Each row was made from one walk, in order. Every step used is in the known rows, and no mark comes twice. Write each row's walk.
Known rows
bezaf-podenu-vofin: [ 1.73  0.29 -2.42  1.91  0.64 -0.21 -1.06  0.36  0.56 -3.96 -2.04  1.87
 -2.15 -2.10 -1.98  0.97 -1.99  0.88 -1.94  0.05  2.87  3.10]
bezaf-podenu-zofef-fubob: [-0.30  1.39 -2.38  0.33  0.99 -0.06  1.15  1.71 -1.10 -1.08 -1.90  1.50
 -2.96 -1.98 -1.02  0.35 -1.16  1.07  0.24  1.29 -3.01  2.67]
bezaf-rozin-kele: [ 3.04  1.01  4.79 -0.10 -1.18  4.02  0.85 -1.41 -0.47  0.76  4.27  1.73
  0.44  1.48  2.84 -0.11 -1.97  0.38  0.60  0.27  3.11 -4.17]
fubob-bezaf-rozin: [ 1.06  0.23 -1.09  0.28 -0.24  1.75  3.23  0.07 -0.87  1.33  0.44 -2.75
  0.71 -0.54  2.46 -0.54  0.88 -0.20 -1.87  0.85  2.52  2.36]
kele-podenu-zofef-fubob-bezaf: [-1.00 -1.63 -1.03  0.67 -0.07 -3.20 -1.20  0.98  3.28  4.05  0.27 -2.91
  1.44 -1.97 -0.70 -2.42  0.16  1.84  0.97 -0.13 -4.13  4.17]
kele-rozin-bezaf-podenu-zofef: [ 0.75 -0.31  2.86 -1.10  0.53 -2.98  1.04 -0.56 -3.44 -3.25 -4.12 -2.90
 -1.36  0.47 -3.35  3.12  1.14 -2.60  1.21 -8.38  5.08 -2.63]
kele-rozin-bezaf-fubob-zofef: [-0.59  0.05  2.73 -1.64  0.09 -0.41  1.60 -0.92 -1.92 -1.92 -4.23 -2.62
  1.58  1.29 -2.33  4.26  0.91 -2.69  0.16 -8.62  3.41 -4.17]
fubob-bezaf-podenu: [ 0.90 -0.05 -4.57  1.99  0.60 -3.51  3.05 -0.56  0.01 -0.48 -0.24 -1.64
 -0.41 -2.26 -1.31  0.21  0.40 -0.46 -3.55 -0.55  0.37  3.31]
rozin-kele-podenu-zofef: [ 2.75 -2.11  2.59  1.47 -0.99 -2.51 -0.29 -1.48  4.43  2.51  6.21 -0.88
  1.45 -0.15 -1.52 -1.97 -2.43  1.45  1.72 -2.07  0.84 -3.31]
bezaf-podenu-zofef: [ 1.37  1.07 -1.90  0.89  0.91  0.35  2.03  1.31 -0.65 -2.35 -1.40  0.25
 -2.86 -1.63 -1.78  0.17 -1.96  1.69 -0.03 -1.19 -1.32  2.23]
zofef-podenu-bezaf-rozin: [-0.52  0.85 -1.00 -1.29  1.80  2.94 -2.75 -0.16 -2.14 -3.14  0.64  2.00
 -2.85 -0.50 -0.03  0.63  2.10 -1.74 -1.96  1.89 -0.92  5.19]
zofef-fubob-bezaf-rozin: [-2.16  0.86 -1.45 -0.70 -0.41  0.93  0.72  1.45 -1.37  3.24  0.15  0.87
  0.52 -1.37  3.23 -0.02  2.09 -1.13 -1.40  5.34 -2.78  2.62]
zofef-fubob-kele-podenu-bezaf-rozin: [-2.21  0.11 -0.24  0.49 -0.59 -0.89 -4.02 -0.31 -0.09  2.02  1.16  2.83
  0.44  1.34  2.43 -2.81  1.92  0.23  1.33  6.36 -2.31 -0.76]
fubob-zofef-podenu: [-2.18  0.98 -1.74  2.26  0.86  4.59 -1.58  0.14  2.88 -3.45  3.46  0.78
  2.73 -0.86 -1.84  0.96  2.59  0.97 -4.94 -1.87  0.13  2.78]
rozin-bezaf-podenu-zofef-fubob: [-1.48  0.60 -0.10 -1.78  1.26 -5.47  4.26 -0.99 -0.78 -1.54 -1.04  0.38
 -2.01  0.00 -2.09  3.19 -1.88 -1.25 -1.15 -3.71 -0.96 -0.92]
bezaf-podenu: [ 1.84  1.34 -1.50  1.69  0.44 -1.85  0.10 -0.51 -0.80 -2.55 -0.64  2.63
 -1.09 -1.35 -2.19  1.16 -1.36  0.27 -2.65 -1.81 -1.91  1.20]
zofef-fubob-kele: [-1.45  0.87 -0.39  0.80 -1.16  1.23 -3.09  1.45 -0.25  0.48  3.00  3.98
  0.93  0.85  2.62 -1.58  1.84 -0.31  0.32  6.94 -1.58 -2.11]
podenu-bezaf-rozin-kele: [ 1.64 -0.64  2.31 -2.43  0.54  4.32  1.63 -0.27 -3.45 -0.12 -0.79  0.13
 -2.73  2.03  1.47 -1.41  0.01  0.17  1.72  2.70  1.38 -0.31]
fubob-kele-podenu-bezaf-rozin: [ 0.96 -1.10  0.36  2.23 -0.55 -1.49 -3.66 -2.22  1.22 -0.47  2.32 -0.02
  0.74  2.88  0.82 -4.56  0.63  1.78  1.81  2.35  2.88 -2.60]
kele-podenu-bezaf: [ 0.86 -2.33  0.20  0.02  0.47 -3.58 -2.83 -0.85  1.22  1.72 -1.36 -1.28
  0.73 -0.23 -2.31 -2.19  0.56  1.20 -0.15 -1.83 -3.99  3.80]
bezaf-fubob: [ 0.79  1.67 -1.14 -1.53 -0.57  3.51  2.12  1.05  0.82  0.93 -1.63  2.08
  1.19 -0.25  1.04  2.75 -3.63  0.05 -0.79 -0.61 -5.85 -0.95]
zofef-fubob-bezaf: [-1.94  0.13 -2.54 -0.32 -0.37 -0.47  0.36  2.05 -0.59  2.73  0.60  0.87
  0.84 -1.98  1.77  0.07  2.45 -1.36 -1.93  5.21 -3.82  3.03]
podenu-vofin: [ 2.18 -1.34  0.16  0.69 -0.52  4.99 -1.97  3.02  1.87 -2.92 -0.48 -0.10
 -0.22 -1.16  0.31 -0.52 -1.10  1.40 -0.50  2.24  5.50  3.35]

Which walk is each row?
[-0.48 -0.06  2.51 -1.49  0.63 -3.40  0.67 -0.23 -3.79 -2.30 -4.36 -2.12
 -1.36  0.20 -2.83  3.22  1.71 -2.95  1.28 -6.54  3.69 -2.16] | kele-rozin-bezaf-podenu-zofef-fubob
[ 2.76  0.28  4.57  0.55 -1.18  0.83 -0.59 -2.78  1.26  2.26  4.22  0.80
  1.28  0.99  1.79 -0.67 -2.16  0.88  0.66 -1.37  1.99 -3.50] | bezaf-rozin-kele-podenu
[-1.96  0.40  1.01  0.11 -0.90 -1.22 -2.71  0.38 -1.78 -0.43  0.98  2.14
  0.67  1.47  1.39 -0.19  2.93 -2.01  1.14  3.24  1.50 -4.15] | zofef-fubob-kele-rozin-bezaf
[ 0.72 -0.78 -5.10  2.17  0.77 -2.27  2.24  0.07  1.07 -1.45 -1.17 -2.17
 -0.88 -2.74 -1.19 -0.01 -0.08 -0.01 -3.09  0.66  3.86  4.66] | fubob-bezaf-podenu-vofin
[-0.50 -1.29  0.26  0.48 -0.24 -2.14 -2.22  1.18  2.92  3.44  0.38 -1.66
  1.29 -1.57 -0.76 -2.04 -0.24  2.21  1.41 -0.33 -4.99  3.54] | kele-podenu-zofef-fubob
[-0.80  0.16  0.10 -1.58  0.00  4.89  1.37  4.81 -0.62  1.13 -0.23 -0.68
 -1.42 -1.02  1.72 -1.24 -0.02  1.55  2.61  4.26 -3.03  2.71] | podenu-zofef-fubob
[-1.54  0.58 -0.44 -1.00  1.06 -5.74  3.66 -1.60 -0.36 -2.09 -0.11  0.61
 -1.83  0.95 -1.59  2.19 -1.72 -1.09 -0.39 -2.41  0.94 -2.63] | rozin-bezaf-podenu-zofef-fubob-kele
[-1.13 -0.13 -0.54 -1.37 -0.04  3.98  3.37  3.15 -0.22  2.77  1.05 -2.28
 -1.61 -0.93  2.70 -1.53  0.03  0.99  2.84  4.86 -0.30  1.53] | podenu-zofef-fubob-bezaf-rozin-kele
[ 2.23 -0.30  1.89  2.59 -1.39  1.62 -3.48  0.03 -1.26 -3.51  1.73 -0.41
  0.99  2.71  0.35 -2.35  2.53 -0.32  2.27 -0.03  7.67 -5.68] | fubob-kele-rozin
[ 0.66  1.31 -0.76  0.17 -1.08  2.72 -0.07 -0.18 -0.13 -0.80 -1.46  0.92
  1.21  1.83  1.24  1.05 -1.74 -0.42  1.71 -0.65  0.26 -5.35] | bezaf-fubob-kele-rozin
[-2.76  0.78 -1.60  0.83  1.63  5.95 -1.07 -0.33  0.80 -3.24  1.10  0.25
  0.84  0.04 -1.00  0.32  3.04  0.92 -3.72 -0.48  0.83  3.74] | fubob-zofef-podenu-bezaf-rozin
[ 0.87 -1.60  1.25 -0.37  0.39 -2.00 -2.48 -1.50  0.47  2.10 -1.86 -1.28
  0.32  0.35 -0.80 -2.22  0.26  1.36  0.39 -1.40 -2.93  3.34] | kele-podenu-bezaf-rozin
[-2.36  0.15 -4.33  0.52  0.32 -1.75  0.12  1.47  0.04  1.28 -1.11  1.27
 -0.59 -2.90  0.75  0.20  1.50 -1.04 -2.18  5.19 -1.79  4.27] | zofef-fubob-bezaf-podenu-vofin
[ 1.37 -0.70  4.37 -1.39 -0.29 -2.05 -0.10 -0.30 -3.22 -2.66 -2.65 -2.50
  0.63  1.19 -2.47  3.05  2.09 -3.21  0.57 -7.86  5.10 -3.28] | kele-rozin-bezaf
[-1.41  0.27 -1.05 -1.67  0.17  4.59  2.98  4.05 -0.99  2.30 -0.69 -2.49
 -1.72 -1.19  2.85 -1.30  0.59  1.19  2.24  4.85 -1.20  3.45] | podenu-zofef-fubob-bezaf-rozin
[-2.29  0.26 -0.33  0.72 -0.42 -1.73 -3.19  0.06 -1.12 -1.59 -0.34  2.28
 -0.57  0.75  0.59 -0.07  2.09 -1.65  1.19  3.53  3.61 -3.01] | zofef-fubob-kele-rozin-bezaf-podenu-vofin
[ 1.32  0.34  4.17 -0.23 -0.98  1.72 -0.09 -1.58  1.17  3.25  3.68  0.45
  0.45  0.58  2.52 -1.06 -1.78  0.98  2.04  0.69  0.93 -2.78] | bezaf-rozin-kele-podenu-zofef-fubob
[ 1.62 -0.91  0.19  3.72 -1.27 -2.82 -4.15 -1.88  3.27 -0.61  4.61  0.53
  2.63  1.94  0.07 -3.85  0.22  1.70  0.59  0.82  2.47 -3.54] | fubob-kele-podenu
[-1.27  0.52  0.62  0.80 -1.18  0.88 -3.95  1.30 -1.60 -0.20  1.00  2.51
  0.81  1.02  1.83 -1.32  3.24 -1.33  1.47  4.90  0.77 -2.95] | zofef-fubob-kele-rozin
[ 0.16  0.59  0.57 -0.90  0.90 -6.62  3.56 -2.61 -0.56 -2.67 -0.19  1.16
 -0.74  0.39 -2.88  3.76 -1.99 -1.85 -3.01 -5.66  0.06 -1.88] | rozin-bezaf-podenu
[ 2.41  0.09  4.40  0.22 -1.08  2.02  0.39 -1.86  1.29  2.20  3.84 -0.33
  0.51  1.01  1.93 -1.30 -2.40  1.45  1.91 -0.87  2.32 -2.95] | bezaf-rozin-kele-podenu-zofef
[-0.09 -0.45 -1.58 -2.26  0.73  3.41  0.64  0.54 -2.94 -1.15 -4.72 -0.22
 -2.19  2.37  0.33 -0.67  0.14 -0.32  2.60  2.19 -0.73 -1.18] | podenu-bezaf-fubob-kele-rozin
[-2.54  1.67 -3.71  0.16  0.58  5.90  0.58  0.34  3.58 -1.45 -0.93  1.50
  1.92 -1.05 -0.18  3.09 -1.98  0.80 -2.90 -0.92 -2.41  1.56] | bezaf-fubob-zofef-podenu-vofin
[-1.31  0.10 -0.08 -1.84  0.14 -4.44  3.91 -2.36  2.35  0.16  0.28 -0.63
  0.99  2.25 -0.42  2.53 -3.67 -0.71  0.55 -3.91 -0.66 -4.78] | rozin-bezaf-fubob-kele-podenu-zofef
[ 0.05 -1.57 -1.09 -0.88  0.49 -3.03 -1.67 -1.18  1.67  2.58 -2.92 -0.73
  0.81 -0.17 -1.85 -0.97 -1.11  1.18  0.11 -1.91 -6.28  2.99] | kele-podenu-bezaf-fubob
[-1.44  1.76 -2.19 -0.27 -0.12  5.50  2.88  0.58  2.26  0.37 -1.41  0.96
  2.87  0.09  0.28  2.63 -2.46  1.51 -2.07 -1.86 -4.63 -1.13] | bezaf-fubob-zofef
[ 2.07 -2.11  1.37  0.26 -0.45 -3.42 -0.30 -2.85  3.02  2.75  3.65  0.55
  0.94  0.46 -1.74 -1.00 -2.48  0.41  0.93 -1.44 -1.62 -3.36] | rozin-kele-podenu-bezaf-fubob
[ 1.12 -0.17  1.50 -2.93  0.84  5.24  0.99  0.96 -4.23 -0.59 -3.36 -0.16
 -2.86  1.75  1.68 -1.27  0.81  0.37  1.14  2.65 -0.22  2.48] | podenu-bezaf-rozin
[-0.99 -1.14 -0.32  0.31 -0.09 -2.22 -0.84  0.54  2.66  4.29 -0.16 -2.88
  1.09 -1.51  0.32 -2.22  0.00  1.98  1.43  0.14 -3.59  3.82] | kele-podenu-zofef-fubob-bezaf-rozin
[-1.91 -0.01 -0.91  0.08 -0.65 -1.86  0.07 -0.42  0.65  4.63  1.95  0.57
  1.29 -1.45  2.39 -0.54  1.47 -1.10 -0.82  4.29 -2.46  1.00] | zofef-fubob-bezaf-rozin-kele-podenu
[ 1.15 -0.15  2.93 -0.58  0.35 -4.21  0.19 -1.49 -3.44 -3.38 -3.78 -1.78
 -0.50  0.57 -3.52  3.73  1.49 -3.28 -0.07 -8.62  4.72 -2.96] | kele-rozin-bezaf-podenu
